Every row comes from one small tree of marks. The marks that hang from a mark follow it in brackets, in the order of their numbers. Every link used is in the known rows. Which tree was each row made from?
Known rows:
z_999(z_402(z_634(z_237 z_867))): [ 0.58  1.99  0.95  0.41 -0.29  0.06  1.84  0.20  2.45 -0.34  0.04  1.20
 -1.61  0.32 -0.60  0.53  0.61 -2.63  0.00 -0.36 -0.66 -0.08  0.24 -0.20]
z_678(z_493): [ 1.26  0.32  0.96 -1.10  1.05  0.25  1.83  0.30  1.77  1.02  0.21  1.26
 -0.40  0.58 -0.03  0.99  1.15  1.06  0.02 -0.26 -2.20 -1.11 -0.13 -0.39]
z_237(z_143): [ 1.89 -0.55  1.97 -1.95  0.58  1.26  0.78  0.88  0.02 -0.82 -0.45  0.20
  0.02  0.31 -1.14  0.32  1.67  1.18 -0.25  0.15 -0.35 -1.02  0.45 -0.27]
z_999(z_402(z_634(z_237))): [ 0.25  2.18  1.43  0.73 -0.67  0.05  1.64 -0.16  1.57 -1.25 -0.18  0.61
 -1.78  0.15  0.26  0.33  1.02 -0.66  0.17 -0.37 -0.49 -0.09  0.45 -0.63]
z_999(z_402(z_634)): [ 0.74  3.42  1.25  0.60 -0.82  0.03  2.39 -0.44  1.48 -0.27 -0.02  0.11
 -1.94  0.19  0.22  0.31  1.17  1.27 -0.13  0.10 -0.86 -0.41  0.73 -0.97]
z_916(z_324): [ 0.98  1.46  1.32 -1.20  1.38 -0.29  0.16  1.15  0.86 -1.38  0.05 -0.58
 -0.35  0.46 -2.39  1.15  2.23  3.38  1.73 -1.33 -1.48 -0.34  0.03 -0.34]
z_999(z_402): [ 1.01  0.12  1.02  0.95 -0.39  0.24  3.65 -0.25  0.90  0.23 -0.07  0.02
 -1.23  0.34 -1.35  0.80  1.25  1.16 -0.15  0.17 -0.23 -0.43  0.23 -0.48]
z_867(z_634(z_237)): [ 0.16 -1.04  1.72 -1.43 -0.33 -0.09 -1.02  0.26  2.18 -1.64 -0.56  0.09
 -0.90  0.59  0.57  1.01  0.40 -1.01 -0.50  0.07 -0.26 -0.16  0.48 -0.46]
z_41(z_493): [ 0.59 -1.20  1.33 -1.20  0.06  2.04  1.79 -0.37  2.18 -2.25  0.02  1.00
 -0.31  0.68 -1.06  1.08  0.61  1.80 -0.27 -0.03 -0.94 -0.45 -0.22  0.13]
z_41(z_493 z_634(z_237)): [-0.60 -3.81  1.79 -1.59 -1.05  0.73 -0.01 -1.04  3.18 -2.01  0.00  1.96
 -0.52  0.58 -0.41  1.31  0.61 -0.05 -0.29 -0.45 -0.26  0.36 -0.52 -0.06]
z_493(z_678(z_324(z_916) z_999)): [ 1.46  0.80  1.34 -1.72 -0.83 -0.26 -1.39  2.36 -2.33 -0.33 -0.05 -0.97
  0.19  0.15  1.93  1.65 -0.61  1.43 -0.25 -0.37  1.48 -1.52 -0.48 -0.88]
z_41(z_493(z_678(z_160 z_324 z_999)) z_634(z_867)): [ 0.21 -1.55  0.86 -3.01 -1.69  0.07 -0.52  0.49  2.16  1.75  0.83  1.76
 -0.32  0.30  0.54  1.80 -1.14 -0.07 -0.80 -0.30  0.46 -0.07 -0.52 -0.46]
z_493(z_678(z_999)): [ 1.01  0.77  0.89 -1.48 -1.55  0.16 -0.60  1.75 -1.82 -0.06 -0.33 -0.84
 -0.43  0.27  0.87  1.28 -0.52  0.72 -0.83 -0.04  1.27 -1.87 -0.29  0.02]
z_324(z_916): [ 1.88 -0.90  1.00 -1.01  0.82  0.15  1.04  0.78 -0.09 -3.11 -0.28  0.22
  0.52  0.51 -0.87  1.42  0.32  1.40  0.22  1.11 -1.11 -0.50 -0.31 -0.36]
z_493(z_678(z_324)): [ 0.83  0.29  1.46 -1.50 -0.02 -0.14 -1.02  1.37 -1.02 -1.28 -0.15 -0.76
 -0.44  0.41  1.25  1.24 -0.08  0.90 -0.75 -2.29  0.69 -1.87 -0.45 -1.32]
z_160(z_930): [ 1.36 -1.87  0.43 -1.11  0.18  0.52 -0.98  0.72  0.95 -0.16 -0.50 -0.76
 -0.71  0.71 -5.03  1.33  1.53  0.49 -0.32  0.25 -0.86 -1.17  0.31  0.01]
z_678(z_160(z_930) z_324(z_916) z_493 z_999): [ 1.98  0.25  0.57 -2.33  0.74 -0.50 -1.15  2.38  0.50  3.39  0.79  1.03
  0.36 -0.11 -1.45  1.79  0.48  1.58  1.37  1.48 -1.68  0.26  0.24 -0.78]
z_143(z_237): [ 0.35 -1.21  1.43 -1.21  0.02  0.04  1.64  0.65  0.61 -2.26 -0.55  0.79
 -0.26  0.38 -1.68  1.13  0.72  1.47  0.34 -1.11 -0.70  0.17 -0.30 -0.33]
z_493(z_678(z_160(z_930) z_324 z_999(z_402))): [ 0.85 -0.05  0.44 -0.92 -1.33 -0.36 -0.49  1.98 -1.54  2.09  0.17 -0.80
 -0.92 -0.14 -1.25  1.41 -0.16  0.78 -0.26 -0.31  1.31 -0.81  0.18 -0.89]
z_402(z_634(z_237(z_143) z_867) z_999): [ 1.30 -0.79  2.22 -2.26  0.34  0.40 -3.22  1.81  1.87 -1.47 -0.62  0.77
 -0.95  0.08  1.12  0.16 -0.24 -3.68 -0.36 -1.08 -1.16 -0.29  0.56 -0.05]
z_402(z_634(z_237) z_999): [ 0.45  0.17  2.50 -1.33 -0.37 -0.21 -3.70  1.10  1.34 -3.08 -0.77 -0.11
 -1.51  0.02  2.41  0.33 -0.32 -1.43 -0.12 -1.32 -1.29 -0.22  0.51 -0.58]
z_999(z_402(z_634(z_237(z_143) z_867))): [ 0.93  1.41  1.21 -0.01 -0.10  0.54  2.04  0.39  2.00  0.00 -0.06  1.31
 -1.33  0.21 -0.69  0.19  1.11 -2.48 -0.06 -0.18 -0.40 -0.18  0.48 -0.21]
z_493(z_678): [ 0.82 -0.72  0.75 -1.16 -0.30  0.21  0.23  0.97 -1.18 -1.98 -0.46 -0.51
 -0.42  0.53  0.20  1.16 -0.21  0.52 -1.11 -1.11  0.34 -1.98 -0.45 -0.48]

Which tree is each row?
[ 0.93  1.34 -0.40 -0.78 -0.48 -0.18  1.02  1.42  2.35  4.71  0.68  2.17
 -1.29 -0.12 -2.55  0.98  0.51 -2.08  0.75  1.76 -1.76  0.45  0.69  0.41] | z_678(z_160(z_930) z_493 z_999(z_402(z_634(z_237 z_867))))
[ 1.47  1.45  0.95 -2.43  0.22 -0.39 -1.67  2.15  1.31  4.69  0.82  0.84
 -0.47 -0.10 -1.47  1.44  0.78  1.16  1.12  0.47 -1.47  0.00  0.50 -0.68] | z_678(z_160(z_930) z_324 z_493 z_999)
[ 0.87 -0.51  2.83 -1.84 -0.11  0.42 -3.47  1.35  0.76 -2.64 -0.89  0.07
 -1.17 -0.12  2.19 -0.08  0.31 -1.24 -0.19 -1.09 -0.94 -0.33  0.80 -0.58] | z_402(z_634(z_237(z_143)) z_999)
[ 0.68  1.03 -0.13 -0.77 -1.87 -0.18 -0.12  1.44 -1.35  1.03 -0.10 -0.45
 -1.36 -0.12 -1.24  1.02 -0.35  0.51 -0.62  0.81  0.54 -0.96  0.51 -0.35] | z_493(z_678(z_160(z_930) z_999(z_402(z_634))))
[ 0.68  2.05  0.56 -1.12 -1.58 -0.49 -1.31  1.86 -1.19  1.74  0.18 -0.73
 -1.37 -0.23 -0.25  1.09 -0.22  0.87 -0.27 -0.35  0.91 -0.83  0.51 -1.20] | z_493(z_678(z_160(z_930) z_324 z_999(z_402(z_634))))
[ 1.51  1.49  1.64 -1.89 -0.11 -0.24 -2.54  1.16  2.30 -0.57 -0.31 -0.02
 -1.46  0.26  1.19  0.55 -0.69 -1.44 -0.63 -0.65 -1.97 -0.59  0.62 -0.47] | z_402(z_634(z_867) z_999)
[ 1.49  4.76  1.72 -0.95 -0.94 -0.88  0.14  1.61  0.09  0.87  0.71  0.43
 -0.76 -0.58  1.82  0.99 -0.25  2.03  1.46  1.48 -0.37  1.15  0.71 -1.43] | z_678(z_160 z_324(z_916) z_999(z_402(z_634)))
[ 0.19  1.62  0.65 -0.69 -1.78 -0.30  0.21  1.53 -1.25 -0.70 -0.08  0.43
 -1.13 -0.25  1.36  0.81 -1.02 -0.80 -0.26  0.15  0.81 -0.50  0.08 -0.23] | z_493(z_678(z_160 z_999(z_402(z_634(z_237)))))
[ 1.12  1.56  1.56 -2.07  1.76 -0.55  0.50  0.97  2.08  1.04  0.86  1.83
 -0.31  0.07  0.96  1.02  0.51  1.17  0.97 -1.22 -2.69  0.12  0.04 -1.51] | z_678(z_160 z_324 z_493)
[ 0.91  1.82  1.36 -2.22 -0.98 -0.46 -1.68  2.28 -1.54  0.08  0.19 -0.38
 -0.36 -0.14  1.61  1.31 -1.03  0.83 -0.06 -0.79  0.89 -0.86 -0.15 -0.89] | z_493(z_678(z_160 z_324 z_999))
[ 1.66  0.32  1.17 -1.94  2.28 -0.64  1.02  1.21  1.29 -0.24  0.86  2.07
  0.51  0.07  0.96  1.38  0.20  1.59  1.21 -0.22 -2.87  0.36 -0.21 -1.62] | z_678(z_160 z_324(z_916) z_493)
[ 1.28 -0.74  1.16 -1.43  0.42 -0.23 -0.60  1.59 -1.68 -2.34 -0.16 -0.61
  0.21  0.40  1.28  1.52 -0.31  1.23 -0.55 -1.46  0.57 -1.66 -0.65 -1.39] | z_493(z_678(z_324(z_916)))
[ 0.29  0.03 -0.01 -0.68 -1.79 -0.15 -0.64  1.68 -1.26  0.18 -0.23 -0.06
 -1.23 -0.14 -1.22  1.03 -0.46 -1.03 -0.40  0.40  0.84 -0.72  0.28 -0.07] | z_493(z_678(z_160(z_930) z_999(z_402(z_634(z_237)))))
[ 1.50 -2.61  1.40 -2.10  1.31  1.11 -0.14  1.82  1.76 -1.04 -0.32  1.84
  0.42  0.55 -2.40  0.82  0.59 -4.98  0.00 -0.61 -0.12 -0.44 -0.38  0.95] | z_634(z_237(z_143) z_867)
[ 0.99  0.21  0.69 -2.22 -0.96 -0.33 -2.56  2.46 -1.54  0.95  0.04 -0.85
 -0.46 -0.02 -0.99  1.52 -0.49  0.60 -0.21 -0.54  0.91 -1.11  0.03 -0.71] | z_493(z_678(z_160(z_930) z_324 z_999))
[ 0.80 -1.25  0.52 -1.89  0.26 -0.29 -1.74  1.67 -0.89 -1.10 -0.08 -0.46
 -0.45  0.23 -1.64  1.40 -0.18  0.38 -0.50 -1.63 -0.04 -1.21 -0.12 -1.20] | z_493(z_678(z_160(z_930) z_324))
[ 1.30 -1.07  0.16 -0.83 -0.88 -0.44 -0.08  2.17 -2.18  1.02  0.16 -0.64
 -0.28 -0.14 -1.20  1.70 -0.39  1.13 -0.04  0.51  1.17 -0.64 -0.02 -0.96] | z_493(z_678(z_160(z_930) z_324(z_916) z_999(z_402)))
[ 0.01 -0.62  1.03 -1.28 -1.32  2.01  1.57  0.70  0.05 -1.38  0.03  1.62
 -0.60 -0.08  0.94  0.55 -0.29  0.33 -0.40  0.30  0.65 -0.23  0.09  0.12] | z_41(z_493(z_678(z_160 z_999(z_402(z_634(z_237(z_143)))))))
[ 1.89  2.19  1.38 -2.35  0.72 -0.67  0.00  2.18  0.49  2.28  0.99  1.59
  0.52 -0.25  1.79  1.53 -0.18  1.90  1.60  1.15 -1.71  0.53  0.00 -0.98] | z_678(z_160 z_324(z_916) z_493 z_999)
[ 0.96  4.48  0.71 -0.64 -0.93 -0.42  2.60  0.68  1.54  3.74  0.82  1.88
 -1.42 -0.35  1.40  0.53  0.29  1.29  0.83  1.82 -1.98  0.44  0.84 -0.42] | z_678(z_160 z_493 z_999(z_402(z_634)))
[ 1.19  3.06  1.39 -0.80 -0.19 -0.64  2.03  1.37  1.27  5.00  1.16  1.44
 -0.89 -0.39  1.43  1.03  0.56  1.70  1.27  0.41 -1.01  0.61  0.43 -1.10] | z_678(z_160 z_324 z_493 z_999(z_402))
[ 1.08  3.74  0.78 -1.05 -0.56 -0.60 -0.07  1.38  1.74  5.74  1.01  0.96
 -1.58 -0.36 -0.59  0.90  1.15  1.47  1.09  0.69 -1.46  0.32  1.08 -1.28] | z_678(z_160(z_930) z_324 z_493 z_999(z_402(z_634)))
[ 1.72  1.84  1.06 -0.70  0.30 -0.75  2.58  1.59  0.48  3.70  1.15  1.62
 -0.07 -0.40  1.52  1.39  0.28  2.13  1.55  1.44 -1.20  0.87  0.18 -1.17] | z_678(z_160 z_324(z_916) z_493 z_999(z_402))
[ 1.34  2.23  0.87 -2.04 -0.15 -0.15  0.98  1.43  1.10  2.73  0.64  1.75
 -0.26 -0.09  0.46  1.08 -0.08  0.99  0.85  1.60 -1.99  0.14  0.25  0.17] | z_678(z_160 z_493 z_999)
[ 1.12  1.10  0.29 -1.03 -1.16 -0.60 -0.90  2.04 -1.84  0.70  0.17 -0.56
 -0.69 -0.24 -0.19  1.37 -0.43  1.25 -0.02  0.45  0.78 -0.62  0.30 -1.26] | z_493(z_678(z_160(z_930) z_324(z_916) z_999(z_402(z_634))))
[ 1.31  1.83  0.80  0.15 -0.90  0.18  3.40  0.68  0.96  5.02  0.52  0.86
 -0.98  0.13  0.45  1.00  1.19  1.52  0.32  1.37 -0.53 -0.63  0.26  0.05] | z_678(z_493 z_999(z_402))
[-0.53 -4.13  0.31 -1.56 -2.04  0.32  1.22  0.18  2.19  0.78  0.49  2.65
 -0.48  0.26 -0.47  1.67 -1.15 -2.62 -0.77  0.20  0.93  0.43 -0.76  0.51] | z_41(z_493(z_678(z_160 z_999(z_402))) z_634(z_237 z_867))
[ 0.11 -2.30  1.23 -1.15 -2.30  0.22  1.14 -0.27  0.46  1.23  0.46  0.63
 -0.49  0.23  1.64  1.73  0.00  3.02 -0.82  0.20  1.49 -0.42 -0.43 -1.13] | z_41(z_493(z_678(z_324(z_916) z_999(z_402))) z_634)
[ 0.31 -5.78  1.32 -2.74 -0.14  0.91 -0.30  0.56  1.65 -0.98  0.23  2.42
  0.65  0.55  0.20  1.57 -0.12 -1.99 -0.92 -1.22  1.00 -0.43 -0.98 -0.45] | z_41(z_493(z_678(z_324(z_916))) z_634(z_237(z_143) z_867))
[ 1.17  1.80  0.50 -0.39 -0.58 -0.23  3.58  0.87  1.08  4.10  0.80  1.80
 -0.84 -0.24  0.17  0.94  0.39  1.24  0.81  1.85 -1.46  0.44  0.43 -0.02] | z_678(z_160 z_493 z_999(z_402))
